Known rows, with every step that occurs:
L > D > S > T > N > V: [-0.17,  0.09, -0.23, -0.09,  0.48,  0.44,  0.10,  0.32,  0.19, -0.38,
  0.05,  0.06,  0.02, -0.20, -0.22, -0.31, -0.35,  0.25, -0.18,  0.17,
  0.08,  0.23, -0.34, -0.04, -0.19, -0.07, -0.13]
T > L > D: [-0.27, -0.09, -0.01,  0.04,  0.17,  0.13,  0.28,  0.29, -0.08, -0.14,
  0.38, -0.04,  0.04, -0.16, -0.45, -0.21,  0.11,  0.27, -0.64, -0.29,
  0.03,  0.25, -0.36,  0.14, -0.04,  0.01, -0.32]
S > D > L: [-0.40, -0.16, -0.12, -0.16, -0.01,  0.38,  0.19, -0.11, -0.05,  0.08,
  0.08, -0.08, -0.03, -0.06, -0.19, -0.16, -0.08,  0.24, -0.33,  0.17,
 -0.06, -0.09, -0.54, -0.03, -0.09, -0.12,  0.10]
V > S > D > L > K: [-0.52, -0.36, -0.25, -0.15, -0.19,  0.24,  0.18, -0.05, -0.19,  0.00,
  0.05, -0.16,  0.21,  0.05, -0.17, -0.11, -0.21,  0.24, -0.41,  0.03,
 -0.16, -0.05, -0.74, -0.01, -0.14, -0.32, -0.08]
L > T > N > V > S: [-0.49,  0.33, -0.36, -0.07,  0.13,  0.36,  0.26,  0.13, -0.02, -0.19,
 -0.27, -0.24,  0.09,  0.15, -0.66, -0.32, -0.29,  0.12, -0.30,  0.00,
  0.03,  0.00, -0.53,  0.12, -0.17, -0.12, -0.08]
L > D > N > T: [-0.29,  0.15, -0.41,  0.05,  0.48,  0.28,  0.26,  0.23, -0.08,  0.06,
  0.31, -0.19, -0.25,  0.25, -0.17, -0.19,  0.01,  0.06, -0.67,  0.09,
  0.32, -0.20, -0.60,  0.07, -0.26, -0.08, -0.07]
S > V > N: [-0.41,  0.04, -0.12, -0.26, -0.12,  0.55,  0.15, -0.18,  0.03,  0.00,
 -0.22, -0.03,  0.02, -0.21, -0.36, -0.31, -0.11,  0.21, -0.23,  0.06,
 -0.01,  0.25, -0.38,  0.09, -0.04,  0.17, -0.15]
T > L > D > N > V > S: [-0.33,  0.25, -0.16, -0.01,  0.38,  0.25,  0.09,  0.37, -0.17, -0.02,
  0.23, -0.23, -0.23,  0.07, -0.33, -0.24, -0.21,  0.14, -0.64, -0.30,
  0.10,  0.09, -0.57,  0.09, -0.01, -0.32, -0.29]
T > N: [-0.33,  0.16, -0.12,  0.00,  0.06,  0.33,  0.22,  0.08,  0.10, -0.15,
 -0.05, -0.07,  0.04, -0.32, -0.44, -0.34,  0.00,  0.40, -0.40,  0.06,
  0.16,  0.23, -0.33,  0.19,  0.01,  0.04, -0.10]
V > N > D: [-0.51,  0.31, -0.20, -0.29, -0.12,  0.51,  0.10, -0.15, -0.26,  0.04,
 -0.03, -0.06, -0.30, -0.18, -0.32, -0.15, -0.10,  0.07, -0.31, -0.19,
  0.22,  0.09, -0.42,  0.13, -0.07, -0.05, -0.28]
K > L: [-0.34, -0.21, -0.15,  0.02,  0.19,  0.18,  0.08, -0.03, -0.08,  0.06,
  0.01, -0.02,  0.13, -0.16, -0.22, -0.03,  0.05,  0.21, -0.49,  0.18,
  0.05, -0.09, -0.33,  0.20, -0.16, -0.02,  0.03]
N > T > S > D: [-0.24, -0.26, -0.29, -0.06,  0.02,  0.32,  0.48,  0.07, -0.32, -0.06,
 -0.20, -0.11,  0.10,  0.07, -0.17, -0.37, -0.08,  0.10, -0.40, -0.18,
  0.17, -0.21, -0.45,  0.17, -0.13, -0.16,  0.06]
L > T > S > D > N: [-0.25, -0.27, -0.42, -0.13,  0.03,  0.25,  0.44,  0.16,  0.20, -0.12,
 -0.08, -0.17, -0.02,  0.01, -0.21, -0.10, -0.08,  0.06, -0.47, -0.09,
 -0.03,  0.06, -0.61,  0.06, -0.26,  0.08,  0.01]
S > V > N > D > L > K: [-0.51,  0.06, -0.27, -0.47, -0.24,  0.57,  0.12, -0.22,  0.08, -0.03,
  0.11,  0.01, -0.02, -0.37, -0.32, -0.07, -0.16,  0.11, -0.27, -0.10,
  0.09,  0.12, -0.47, -0.18, -0.19, -0.01, -0.24]
K > L > T > S > D > N: [-0.25, -0.44, -0.31, -0.06,  0.15,  0.15,  0.38,  0.10,  0.13, -0.04,
 -0.06, -0.13,  0.17, -0.06, -0.13,  0.11, -0.05,  0.11, -0.50,  0.04,
 -0.05, -0.04, -0.47,  0.20, -0.30,  0.14,  0.13]
N > T > S > V: [-0.23, -0.22, -0.33, -0.15,  0.10,  0.41,  0.36,  0.03, -0.07, -0.02,
 -0.33, -0.09,  0.22, -0.05, -0.29, -0.50, -0.08,  0.10, -0.33, -0.09,
  0.19, -0.20, -0.29, -0.02, -0.20, -0.02, -0.02]
D > N > V: [-0.22,  0.32, -0.43, -0.09,  0.40,  0.43,  0.00,  0.18,  0.15, -0.02,
  0.01, -0.10, -0.41, -0.04, -0.21, -0.17, -0.12,  0.00, -0.54,  0.05,
  0.24, -0.08, -0.60, -0.04, -0.19, -0.28,  0.00]
T > N > D > S: [-0.45,  0.31, -0.25, -0.19,  0.20,  0.49,  0.11, -0.02,  0.04, -0.16,
  0.01,  0.03, -0.13, -0.47, -0.24, -0.23, -0.15,  0.28, -0.21,  0.02,
  0.23,  0.06, -0.23,  0.08, -0.09, -0.13, -0.22]
V > S > D > N > T: [-0.48,  0.12, -0.23, -0.05,  0.08,  0.42,  0.26, -0.09, -0.38,  0.26,
 -0.15, -0.27, -0.09,  0.30, -0.03, -0.30, -0.25,  0.10, -0.47,  0.11,
  0.15, -0.38, -0.73,  0.21, -0.13, -0.29,  0.06]
T > S > D: [-0.20, -0.39, -0.17, -0.11, -0.09,  0.25,  0.41,  0.10, -0.11, -0.17,
 -0.20, -0.07,  0.08, -0.14, -0.14, -0.29, -0.07,  0.20, -0.35, -0.21,
 -0.01,  0.08, -0.40,  0.13, -0.07, -0.03, -0.04]
T > L > K > S > D > N > V: [-0.04, -0.09, -0.24, -0.13,  0.23,  0.40,  0.35,  0.36,  0.19, -0.20,
  0.11,  0.07,  0.07, -0.33, -0.18,  0.03, -0.01,  0.06, -0.73, -0.38,
  0.06,  0.31, -0.71,  0.17, -0.23, -0.22,  0.01]
T > L: [-0.36, -0.02, -0.06, -0.02,  0.04,  0.27,  0.14,  0.09, -0.08,  0.00,
  0.13, -0.03,  0.06, -0.32, -0.48, -0.24,  0.10,  0.28, -0.57, -0.20,
  0.03,  0.17, -0.39,  0.15,  0.05, -0.17, -0.23]
S > D > N: [-0.26,  0.01, -0.14, -0.07,  0.06,  0.36,  0.27,  0.02,  0.09,  0.04,
  0.01, -0.08, -0.20, -0.10, -0.03, -0.14, -0.08,  0.14, -0.50,  0.12,
  0.06, -0.01, -0.61,  0.12, -0.13, -0.02,  0.03]
K > N: [-0.32,  0.00, -0.12,  0.00,  0.20,  0.33,  0.18, -0.05,  0.16,  0.08,
 -0.04,  0.05,  0.06,  0.08, -0.15, -0.10,  0.04,  0.30, -0.46,  0.16,
  0.21,  0.01, -0.50, -0.01, -0.22,  0.13, -0.07]
D > N > T > L > K: [-0.34,  0.07, -0.40,  0.06,  0.21,  0.26,  0.19,  0.22, -0.02,  0.00,
  0.37, -0.06,  0.05, -0.24, -0.35, -0.08,  0.11,  0.16, -0.88, -0.22,
  0.28,  0.03, -0.66,  0.12, -0.15, -0.39, -0.17]
K > L > D > S > V: [-0.25, -0.41, -0.18, -0.10,  0.47,  0.23,  0.17,  0.06,  0.15, -0.12,
  0.15,  0.09,  0.26, -0.20, -0.05, -0.08, -0.09,  0.25, -0.32,  0.32,
 -0.11,  0.00, -0.17,  0.04, -0.28,  0.18, -0.05]

Rows:
[-0.42,  0.31, -0.42, -0.08,  0.30,  0.41, -0.09,  0.13, -0.11,  0.11,
 -0.18, -0.24, -0.33,  0.16, -0.20, -0.28, -0.29,  0.04, -0.46,  0.03,
  0.16, -0.15, -0.68,  0.01, -0.11, -0.40, -0.09]
D > N > V > S
[-0.43,  0.20,  0.03, -0.28, -0.09,  0.56,  0.00, -0.14,  0.07,  0.03,
 -0.02, -0.04,  0.01, -0.36, -0.29, -0.24, -0.27,  0.33, -0.09,  0.15,
  0.19, -0.05, -0.32, -0.16, -0.10,  0.02, -0.08]
S > T > N > D > L
[-0.26, -0.24, -0.26, -0.19,  0.37,  0.35,  0.24,  0.10,  0.20, -0.18,
  0.12,  0.05,  0.08, -0.12, -0.13, -0.27, -0.11,  0.18, -0.29,  0.18,
 -0.07,  0.08, -0.32, -0.10, -0.25,  0.13, -0.19]
L > D > S > V
[-0.31, -0.31, -0.14, -0.10,  0.04,  0.30,  0.32, -0.07,  0.23, -0.04,
  0.24,  0.10,  0.23, -0.01, -0.03,  0.13, -0.02,  0.34, -0.48,  0.16,
  0.06,  0.05, -0.70, -0.11, -0.30,  0.01,  0.05]
S > D > L > K > N
[-0.44,  0.12, -0.40, -0.25,  0.24,  0.43,  0.04, -0.06, -0.08, -0.01,
  0.05,  0.03, -0.22, -0.21, -0.12, -0.14, -0.11,  0.06, -0.26,  0.00,
  0.16, -0.16, -0.37, -0.05, -0.23, -0.23, -0.23]
N > D > S
[-0.41,  0.34, -0.20, -0.17, -0.03,  0.36,  0.44,  0.02,  0.14, -0.19,
 -0.01, -0.10, -0.02, -0.17, -0.59, -0.14, -0.05,  0.08, -0.32, -0.05,
  0.18, -0.01, -0.36,  0.07, -0.28,  0.18, -0.16]
L > T > N > D
[-0.51,  0.00, -0.34, -0.30,  0.10,  0.62, -0.04, -0.21,  0.08, -0.02,
 -0.17,  0.07,  0.01, -0.32, -0.23, -0.30, -0.19,  0.27, -0.14,  0.17,
 -0.04,  0.27, -0.37,  0.04, -0.02, -0.02, -0.19]
D > S > V > N
[-0.42, -0.08, -0.27, -0.26,  0.22,  0.50,  0.13, -0.02,  0.07, -0.15,
  0.07,  0.01,  0.00, -0.17, -0.21, -0.26, -0.17,  0.26, -0.20,  0.12,
 -0.06,  0.36, -0.34,  0.03, -0.10,  0.16, -0.28]
L > D > S > V > N
[-0.12, -0.31, -0.20, -0.11, -0.01,  0.39,  0.21,  0.19,  0.31, -0.27,
 -0.23,  0.07,  0.50, -0.40, -0.28, -0.19, -0.03,  0.38, -0.36,  0.02,
  0.05,  0.42, -0.48,  0.12, -0.28,  0.15, -0.06]
L > K > S > T > N
[-0.38,  0.02, -0.32, -0.29,  0.12,  0.72,  0.23, -0.18, -0.12,  0.17,
 -0.38, -0.07,  0.20,  0.03, -0.31, -0.35, -0.01,  0.13, -0.26,  0.03,
  0.18,  0.05, -0.47,  0.20, -0.18,  0.14,  0.05]
K > S > V > N > T
[-0.38,  0.21, -0.46, -0.01,  0.35,  0.42,  0.11,  0.03, -0.06,  0.19,
  0.08, -0.17, -0.23,  0.10, -0.18, -0.22,  0.00,  0.08, -0.61,  0.17,
  0.35, -0.29, -0.62,  0.07, -0.20, -0.25,  0.02]
D > N > T
[-0.21,  0.22, -0.22, -0.05,  0.38,  0.41,  0.17,  0.06,  0.15, -0.02,
 -0.07,  0.06, -0.08,  0.15, -0.19, -0.10, -0.08,  0.12, -0.44,  0.10,
  0.27, -0.06, -0.55, -0.09, -0.29, -0.02, -0.01]
K > N > V
[-0.30, -0.20, -0.20,  0.00, -0.05,  0.15,  0.20,  0.21,  0.02, -0.22,
  0.27,  0.04,  0.22, -0.41, -0.47, -0.08,  0.12,  0.24, -0.73, -0.32,
  0.02,  0.29, -0.49,  0.12, -0.09, -0.22, -0.31]
T > L > K
[-0.24, -0.18, -0.27,  0.01,  0.12,  0.21,  0.26,  0.07,  0.25, -0.12,
  0.12,  0.12,  0.21, -0.02, -0.15,  0.07,  0.10,  0.26, -0.62,  0.04,
  0.18,  0.14, -0.60, -0.05, -0.37,  0.06, -0.16]
L > K > N
[-0.34, -0.17, -0.48, -0.35,  0.10,  0.41,  0.13,  0.03,  0.06,  0.01,
  0.16, -0.03,  0.05, -0.19, -0.18,  0.04,  0.06,  0.09, -0.45, -0.15,
  0.17, -0.05, -0.59, -0.15, -0.41, -0.12, -0.09]
N > D > L > K > S
[-0.25, -0.08, -0.48, -0.03,  0.34,  0.37,  0.20,  0.25,  0.05,  0.06,
  0.22, -0.05,  0.17, -0.22, -0.26, -0.06,  0.20,  0.18, -0.85, -0.29,
  0.29,  0.12, -0.69,  0.19, -0.24, -0.27, -0.08]
D > N > T > L > K > S
[-0.40, -0.15, -0.27, -0.16,  0.15,  0.42, -0.12,  0.00,  0.09,  0.05,
 -0.10, -0.02,  0.28,  0.22, -0.09, -0.03, -0.39,  0.22, -0.29,  0.19,
  0.07, -0.10, -0.78, -0.34, -0.36, -0.28, -0.06]
D > L > K > N > V > S > T
[-0.56,  0.13, -0.07, -0.35, -0.05,  0.63, -0.15, -0.14, -0.21,  0.06,
  0.02,  0.11, -0.05, -0.52, -0.25, -0.15, -0.25,  0.22, -0.15, -0.22,
  0.07,  0.28, -0.35,  0.04,  0.05, -0.22, -0.42]
V > N > D > S > T > L
[-0.54,  0.02, -0.09, -0.26, -0.27,  0.41,  0.00, -0.05, -0.07, -0.05,
 -0.06, -0.13,  0.24, -0.29, -0.27, -0.19, -0.40,  0.33, -0.18,  0.00,
  0.09,  0.00, -0.49, -0.15, -0.17, -0.20, -0.23]
V > S > T > N > D > L > K
[-0.45,  0.09, -0.06, -0.18,  0.17,  0.48,  0.14, -0.13, -0.13,  0.18,
 -0.14, -0.10,  0.01,  0.34, -0.05, -0.14, -0.34,  0.25, -0.22,  0.18,
  0.07, -0.24, -0.70, -0.11, -0.17, -0.21,  0.12]
K > N > V > S > D > L
[-0.12, -0.38,  0.05, -0.11,  0.17,  0.30,  0.21,  0.29,  0.02, -0.05,
  0.08,  0.02,  0.36, -0.14, -0.28, -0.21,  0.04,  0.26, -0.46, -0.21,
 -0.05,  0.33, -0.42,  0.09, -0.19,  0.21, -0.20]
K > S > T > L > D
[-0.55,  0.10, -0.27, -0.39, -0.02,  0.65, -0.17, -0.24, -0.15,  0.05,
 -0.13,  0.06, -0.13, -0.27, -0.10, -0.14, -0.32,  0.11, -0.03,  0.04,
  0.10,  0.10, -0.43, -0.04, -0.13, -0.14, -0.31]
V > N > D > S > T
[-0.47, -0.03, -0.52, -0.13,  0.05,  0.46,  0.13, -0.01, -0.40,  0.03,
 -0.21, -0.18, -0.03, -0.02, -0.37, -0.37, -0.05,  0.21, -0.40, -0.25,
  0.30,  0.07, -0.44,  0.21,  0.00, -0.22, -0.16]
V > N > T > S
[-0.18, -0.33, -0.19, -0.06,  0.04,  0.33,  0.56,  0.17, -0.19, -0.08,
  0.09,  0.04,  0.46, -0.15, -0.29, -0.11,  0.14,  0.15, -0.68, -0.38,
  0.07,  0.09, -0.61,  0.31, -0.23, -0.16,  0.00]
N > T > L > K > S > D
[-0.43,  0.26, -0.04, -0.42, -0.22,  0.62,  0.22, -0.24, -0.08,  0.02,
 -0.19,  0.00, -0.12, -0.27, -0.32, -0.26, -0.18,  0.03, -0.16, -0.12,
  0.11,  0.06, -0.30,  0.04, -0.14,  0.19, -0.24]
S > V > N > D
[-0.43,  0.17, -0.35, -0.10,  0.17,  0.38,  0.02,  0.08, -0.27, -0.01,
 -0.26, -0.20, -0.11,  0.18, -0.34, -0.33, -0.26,  0.03, -0.34, -0.05,
  0.05, -0.17, -0.57,  0.05, -0.12, -0.37, -0.13]
N > V > S
[-0.22, -0.34, -0.29, -0.07,  0.09,  0.24,  0.24,  0.25,  0.09, -0.14,
  0.12,  0.04,  0.36, -0.38, -0.40, -0.07,  0.24,  0.26, -0.70, -0.40,
  0.01,  0.38, -0.53,  0.18, -0.19, -0.09, -0.21]
T > L > K > S
[-0.47,  0.15, -0.24, -0.21,  0.00,  0.63,  0.22, -0.22, -0.18,  0.12,
 -0.20, -0.08,  0.06, -0.01, -0.39, -0.37, -0.11,  0.11, -0.29,  0.09,
  0.18, -0.04, -0.43,  0.15, -0.09,  0.03, -0.04]
S > V > N > T
[-0.14, -0.10, -0.13, -0.27, -0.09,  0.46,  0.30,  0.13,  0.21, -0.23,
 -0.19,  0.10,  0.35, -0.44, -0.22, -0.11, -0.11,  0.19, -0.28, -0.16,
  0.19,  0.25, -0.41,  0.04, -0.38,  0.18, -0.14]
L > K > S > T > N > D
